Every row comes from one small tree of marks. The marks that hang from a mark follow it in brackets, in alphabetical order. Every link used is in the known rows. Which tree was each row made from?
Known rows
V{N U}: [4, -7, -15, -5, 12, -10, 7, 1, -7, -7, -4, -5, -5, 11, 13, -5, 3, -23, -9, 0, 8, 14, -1, -4, 3, -25, -3, -5, -21, -2, 12, -6, -1]
R{V}: [-6, 1, -24, -15, -3, 15, -10, -5, 8, -6, 8, 8, 36, 1, 17, 2, 14, -6, -4, 11, -12, 8, -19, 10, 7, -19, 12, 3, -6, 30, -7, -17, -1]
U{E P{S} Y}: [36, 2, 10, 14, -13, 15, 7, 2, 10, 10, 11, -25, -25, -1, 1, 18, -12, 12, -18, -7, -16, -7, 3, 20, 18, 8, -1, 0, -4, 18, 21, 1, 10]
Y{J}: [1, -20, -18, -21, -18, -17, -7, -5, 3, 12, 20, -10, 14, 21, 19, 4, -1, 9, -2, 9, -17, 7, -7, 4, 0, -6, 4, -2, 8, 20, -6, -20, 0]
U{E{N} Y{J}}: [19, -11, 3, 14, -4, -12, 1, 11, 8, 26, 21, -31, -17, -3, 10, 25, -16, -1, -2, 10, -4, -5, -32, -4, -12, -8, 30, -6, 16, 22, -4, 4, 1]
F{N R}: [-9, -6, -22, -19, -26, 1, -7, -13, 6, -14, 1, 20, -12, -10, -5, -21, -5, 10, 9, -4, 7, -19, 23, 3, -5, 15, -7, -2, 6, -1, -4, 2, -20]
B{S}: [-8, 7, -14, -18, -19, 12, -4, -1, 2, 1, 21, -7, 3, 9, -3, -15, 9, 3, -22, -10, -7, -2, 14, 16, -6, 3, -10, 6, 8, 28, -7, 4, 7]
F{N U{P V Y}}: [-7, 7, -5, -10, -10, -15, 6, -18, 4, -4, -29, 1, 12, -17, 10, -21, -3, 5, 1, -2, 22, -9, 13, -6, 17, -5, 9, 8, -7, -11, -6, 15, -5]
R{V{N U{E P Y}}}: [15, 5, 0, 19, 24, 9, 10, 9, 2, 2, -9, -7, 7, 2, 9, 13, 0, -17, -3, 10, -6, -3, -27, -6, 16, -17, 19, 1, -25, 12, 3, -7, 10]
R{E V{N U{P Y}}}: [12, 4, 0, 14, 30, 3, 6, 11, 3, -3, -14, -11, 9, 12, 6, 9, 9, -6, -2, 0, 2, 11, -35, 9, 4, -27, 11, 3, -44, 2, -11, 6, 21]
R{V{N}}: [3, 0, -15, -5, 13, 22, -7, -4, 4, -12, -1, 9, 20, 8, 12, -2, 14, -19, -1, 6, 0, -3, -24, 4, -1, -21, 12, 2, -14, 23, -1, -23, 11]
U{P V{N R} Y{J}}: [20, -5, 16, 6, 12, -22, 6, -12, -5, 6, -8, -13, -17, 12, -16, 6, -2, -1, 18, -6, -15, -33, -15, -23, 18, 18, 11, -7, -1, -10, 6, -34, 20]
Y{S{B}}: [-9, 4, -14, -21, -12, 14, -14, -3, 18, 2, 14, 6, 10, -12, 4, 3, -4, -4, -11, -4, 1, 13, 24, 5, -11, -3, -19, 6, 38, 7, -9, -21, -12]
V{N{E} R U}: [-6, -17, 8, 9, 26, -17, 4, 8, -26, -5, 11, 0, -23, 14, -4, 4, 5, -14, 1, -6, 1, 15, 2, -10, -14, 6, -8, -8, -18, -22, 13, 8, 5]
R{V{U{E{N} P Y}}}: [6, 10, -4, 17, 11, 0, 8, 15, 3, 10, -5, -9, 21, -6, 4, 16, -3, -8, -4, 17, -8, 8, -33, -3, 16, -22, 23, 1, -25, 13, -4, 1, 1]
N{E}: [0, -14, -2, -3, -7, -1, -12, 5, 1, -2, 17, -5, 0, 6, 14, 6, 2, 21, -6, -11, -13, 17, -2, 18, -11, -12, -2, -1, 13, 14, 3, 15, 2]
Y{J{L} S{B}}: [-1, 4, 2, -13, -11, -10, -16, -6, 14, 19, 20, 8, 9, 10, -1, 1, -12, 4, -4, 17, -4, 12, 6, -4, -18, -17, -14, 12, 54, -3, -5, -16, -8]
V{N{E} R}: [1, -20, 14, 8, 15, 5, -6, 1, -16, -11, 15, 3, -25, 10, -8, 2, 7, -6, 2, -13, -1, -5, 1, 3, -23, 11, -6, -6, -2, -9, 7, -4, 14]
F{R}: [-12, -4, -19, -17, -29, 7, -10, -12, 5, -7, 14, 16, -2, -3, 2, -9, 4, 11, 9, -3, -14, -2, 20, 9, 3, 11, -13, -6, 21, 7, -3, -9, -21]
U{E{N} Y}: [17, 0, 3, 17, -6, 5, 1, 7, 10, 12, 15, -25, -17, -20, 8, 19, -12, -6, -10, 1, 2, -4, -24, 6, -10, -18, 26, -6, 11, 21, 1, 13, -9]
F{N{E} R{V} U{P}}: [-29, -1, 3, 3, -10, 6, -3, 3, -3, -8, -22, 37, 19, -3, -6, -26, -1, 25, 18, 4, 12, -2, 19, 3, -1, 19, -9, 12, -3, -18, -19, 27, 2]
V{N{E} U{Y{J}}}: [9, -18, -7, 17, 26, -33, 6, 4, -10, 17, 6, -19, -28, 22, 23, 16, -4, -14, 7, -6, -2, 23, -21, -13, -5, -6, 13, -2, -5, -4, 14, 12, 18]
F{N{E} R U{V Y{J}}}: [-21, -3, -6, -7, -6, -29, -5, -12, -5, 9, -9, 15, -11, -5, 13, -13, -5, 16, 34, -5, 15, -1, 9, -24, -12, 34, 8, 6, 34, -15, -4, 38, -11]
V{R U{Y}}: [-18, -5, -22, -6, 2, -28, 8, -18, -16, 6, 22, -9, -6, -8, 15, 11, 5, -21, 0, 2, -14, 19, 6, -8, 11, 7, 2, -10, -14, -10, 6, 2, -15]
S{B}: [11, -8, -7, -21, -11, 19, -17, -4, 5, -6, 27, 0, 11, -6, 15, -2, -10, 15, -9, 7, -9, 16, 17, 17, 2, 0, -12, 0, 22, 15, 8, -21, -14]
V{N{E} U{P Y}}: [14, -9, 6, 27, 20, -19, 12, 6, -7, 5, -13, -14, -28, 10, 6, 9, -6, -3, -1, -14, -2, 12, -7, -2, 11, -13, 1, -2, -23, -17, 15, 11, 22]
L{J}: [-10, -2, -30, -7, -19, -6, -12, -9, 13, 4, -1, -10, 25, 10, -3, -7, 8, 5, -3, 18, -17, -5, 16, 11, -3, -18, 2, 0, 10, 14, 1, -9, -5]

Write each row's tree
[4, -15, 13, -2, 13, 10, -4, 0, -9, -16, 14, -3, -20, 11, -10, -2, 11, -7, -5, -10, 7, -9, -1, 12, -26, 1, -8, -7, -17, -8, -6, -7, 9]	V{N R{E}}
[-3, 10, 14, -12, -5, 4, -2, 13, -1, -2, -5, -3, 28, -11, 6, -5, 0, 1, -7, 11, 21, 7, -7, -4, -11, -21, 9, 0, 19, 10, -4, 17, -21]	F{U{E{N} V}}
[10, -4, 15, -7, 18, -2, -9, 1, -10, -17, 2, 1, -12, 6, -13, 0, 10, 0, 10, -13, -2, -16, -10, -14, -13, 7, 2, -8, 14, -2, 15, -8, 1]	U{V{N{E} R}}
[5, 0, -5, 23, 29, -2, 5, 6, -4, 2, -13, -2, 4, 10, 9, 11, 5, -12, 4, 0, -8, 12, -29, -3, 13, -16, 15, 4, -25, 2, 6, 1, 24]	R{V{N{E} U{P Y}}}
[8, 0, 0, -1, 20, 23, -10, 11, 8, -14, 0, -1, 16, 13, 9, 3, 16, -2, -5, 0, 6, 3, -33, 17, -17, -27, 8, 3, -23, 21, -15, -1, 18]	R{E V{N}}
[-14, 1, -25, -15, -13, 9, -9, -9, 8, -14, -3, 28, 8, -7, -1, -19, 2, 5, 17, 6, 4, -20, 3, -2, -2, 14, 5, 3, -1, 9, -9, -3, -15]	F{N R{V}}
[-11, 17, 14, 6, -11, 26, 4, 15, -4, 2, -10, 26, 21, 1, -17, -10, 0, 9, 4, 17, 9, 6, 7, 8, -1, 16, -12, 6, -3, -5, -3, 7, -3]	F{R{V} U{E{N} P{S}}}
[-4, 11, 15, 7, -2, 34, 3, 7, -6, -4, -9, 27, 9, 9, -8, -12, 3, 1, 5, 10, 6, -2, 17, 4, 5, 23, -17, 7, -2, -3, 3, 2, 3]	F{R{V{N}} U{E P{S}}}
[3, -4, -5, 5, 21, 20, -10, 5, 2, -9, 1, 7, 11, 12, 11, 5, 12, -9, 1, 0, -3, 4, -29, 6, -9, -16, 11, 4, -5, 22, 1, -9, 18]	R{V{N{E}}}
[21, 13, 33, 19, 13, 7, 7, 5, 9, 0, -12, -14, -32, -17, -31, 18, -5, -10, 4, -17, -2, -48, -4, -25, 2, 15, 4, -4, 25, -8, 0, -15, 3]	U{E P V{N R} Y{S}}
[-18, 11, -8, -15, -10, -10, -3, -16, 4, -8, -17, 12, -5, -20, 10, -20, 3, 12, 20, -8, 28, -5, 14, -7, -12, 18, 0, 4, 16, -15, -15, 42, -21]	F{N R{E} U{V Y}}
[-12, -1, 8, -3, -13, 8, 0, 11, -3, 4, 6, -2, 23, -10, 12, -4, -3, -3, -16, 14, 19, 17, 4, 10, -15, -24, 3, 2, 8, 7, -12, 20, -15]	F{U{E{N}}}
[28, 13, 12, 5, 15, -1, 7, -17, -5, -9, -12, -9, -31, 8, -20, 2, 6, -10, 4, -19, -5, -23, -4, -8, 18, 25, -4, -4, -16, -11, 34, -26, 22]	U{P{S} V{N R} Y}
[-7, 2, -17, -6, -3, 22, -9, -9, 2, -13, 2, 25, 6, 3, 1, -8, 10, -6, 16, 2, -8, -10, -3, 0, -1, 8, -1, -2, 7, 11, -2, -19, -5]	F{R{V{N}}}
[25, 2, 9, -4, -2, 4, 7, 22, -4, 5, 12, -11, -2, 9, 0, 7, -16, 17, -22, 10, -9, 22, 17, 11, 16, 0, -20, -1, -16, 4, 25, -3, -9]	V{U{E P{S{B}}}}
[14, 2, 26, 5, 7, -1, 10, 26, -19, 6, 14, -6, -8, 7, -31, 7, -16, 6, -15, 15, 0, 13, 9, 2, 1, 17, -19, -7, -27, -20, 24, -7, -6]	V{R U{E{N} P{S{B}}}}
[-35, 9, -26, -4, -13, 9, -3, -28, -3, 3, 3, 24, 23, -15, 27, -5, 13, -10, 19, 7, -3, 15, 9, -1, 7, 15, 5, 5, 19, 2, -15, 11, -15]	F{R{V} U{Y}}
[-7, -8, -14, -24, -11, -5, -13, 2, 15, 20, 21, -2, 13, 11, 8, 8, -10, 2, -2, 6, -6, 12, 14, -7, -14, 9, -13, 6, 44, 8, -13, -32, -2]	Y{J S{B}}
[-16, -5, 3, -7, 8, -22, 5, 13, -16, 0, 13, -7, 3, 5, -10, 3, 6, -3, -7, 6, 7, 25, -10, 4, -19, -12, -6, -11, -33, -20, -7, 15, -10]	V{R{E{N}} U}
[45, 11, 34, 16, 17, 11, 8, 4, -3, -5, -2, -18, -41, 2, -24, 15, -5, -4, 0, -14, -6, -36, -9, -9, 10, 30, 2, -6, -3, 2, 33, -13, 14]	U{E P{S} V{N R} Y}
[-21, 13, 8, 1, 5, -6, 8, -19, -1, -1, -22, 4, 5, -11, -6, -7, 10, -22, 4, -11, 14, -8, 18, -17, 5, 6, -6, 4, 13, -24, -10, -6, 5]	F{U{P V{N R} Y{S}}}
[21, 17, 15, 8, -8, 3, 3, 7, 24, 8, -13, -21, -7, -22, -14, 22, -9, 7, -2, -14, -10, -31, -5, -14, 13, -4, 7, 0, 34, 12, -6, -4, -8]	U{E P V Y{S}}
[-28, 0, -3, -11, -32, 7, 1, -13, -3, -5, -7, 26, 19, -2, -2, -23, 2, 19, 8, 3, -3, 7, 41, 11, 14, 10, -25, 1, 11, -16, -17, 2, -15]	F{R U{P}}
[-28, 1, -3, 14, -6, 0, 0, -9, -1, 2, -21, 28, 4, -12, 3, -17, -3, 17, 24, -1, 10, -1, 12, -1, 4, 24, 4, 13, 1, -20, -16, 33, 4]	F{N{E} R{V} U{P Y}}
[-10, -7, -3, -14, -15, 6, 0, 2, 1, -4, 0, 2, 13, -14, 20, -17, -8, 0, -16, 11, 28, -1, 19, 6, -12, -9, 3, 6, 3, 7, -10, 30, -19]	F{N U{E}}
[25, 1, 24, 4, 9, 2, -3, 11, 4, -15, -25, -2, -4, 11, -19, -6, 1, 22, 4, -15, -4, -22, -9, -1, 11, -14, -5, -2, 3, 1, 11, -14, 16]	U{P V{N{E}}}
[-14, -7, -2, -9, -6, -19, 10, 0, -17, -2, 7, 1, 10, 5, -11, -3, 1, 3, -7, 7, -16, 11, 19, 1, 19, 1, -16, -9, -30, -21, -1, -11, -9]	V{R U{P}}
[-31, -9, -6, -9, -18, -4, -7, -6, -7, -6, -4, 28, -2, -7, 8, -26, -3, 16, 13, -4, 21, 8, 32, 2, -19, 20, -12, 7, 17, -17, -11, 41, -15]	F{N{E} R U}
[1, -1, 18, 24, 20, -8, 18, 7, -7, 8, -3, -10, -34, -5, -21, 17, -7, -28, -5, -6, 2, -14, 8, -21, 1, 9, -5, -7, -13, -27, 1, -5, 4]	V{N R U{E P Y{S}}}
[-9, -1, 13, -9, -4, -13, -1, 7, -1, -10, -30, 10, 19, -3, -1, -25, -5, 27, 0, -6, 22, -1, 13, -1, 0, -7, -4, 9, -1, -14, -6, 27, 2]	F{N{E} U{P V}}
[0, 19, 16, 7, 3, -13, 4, 0, 13, 3, -19, -13, -8, -16, -36, 11, 4, 4, 6, -19, 1, -21, -11, -10, -2, 1, 1, -3, 5, -21, -18, -7, 8]	U{P V{R{E{N}}} Y{S}}
[9, 12, -1, 4, 10, 7, 6, 23, 0, 4, -6, -1, 26, 11, -6, 9, 0, -3, -12, 19, -3, 14, -27, 4, 10, -18, 7, 2, -33, 15, 9, -5, 7]	R{V{U{E{N} P{S}}}}
[-3, 5, -12, 7, -19, -2, 5, -16, 20, 10, -9, -11, -4, -12, -2, 8, -2, -3, -7, -16, -11, -7, 13, 8, 17, -10, -4, 2, 9, -3, -16, -14, 8]	U{P Y{S}}
[-4, -2, 2, 12, 8, -20, 11, 7, -15, 12, 22, -18, -15, -14, -1, 20, -6, -19, -4, 10, -2, 11, -11, -12, -6, 4, 14, -13, -11, -10, 6, 14, -18]	V{R U{E{N} Y}}
[19, 3, -11, 4, -15, 1, 5, -19, 7, 5, 0, -15, -15, 5, 5, 4, -1, 5, -14, -13, -14, 7, 8, 23, 25, 4, -6, 1, -19, 5, 19, -14, 18]	U{P{S} Y}
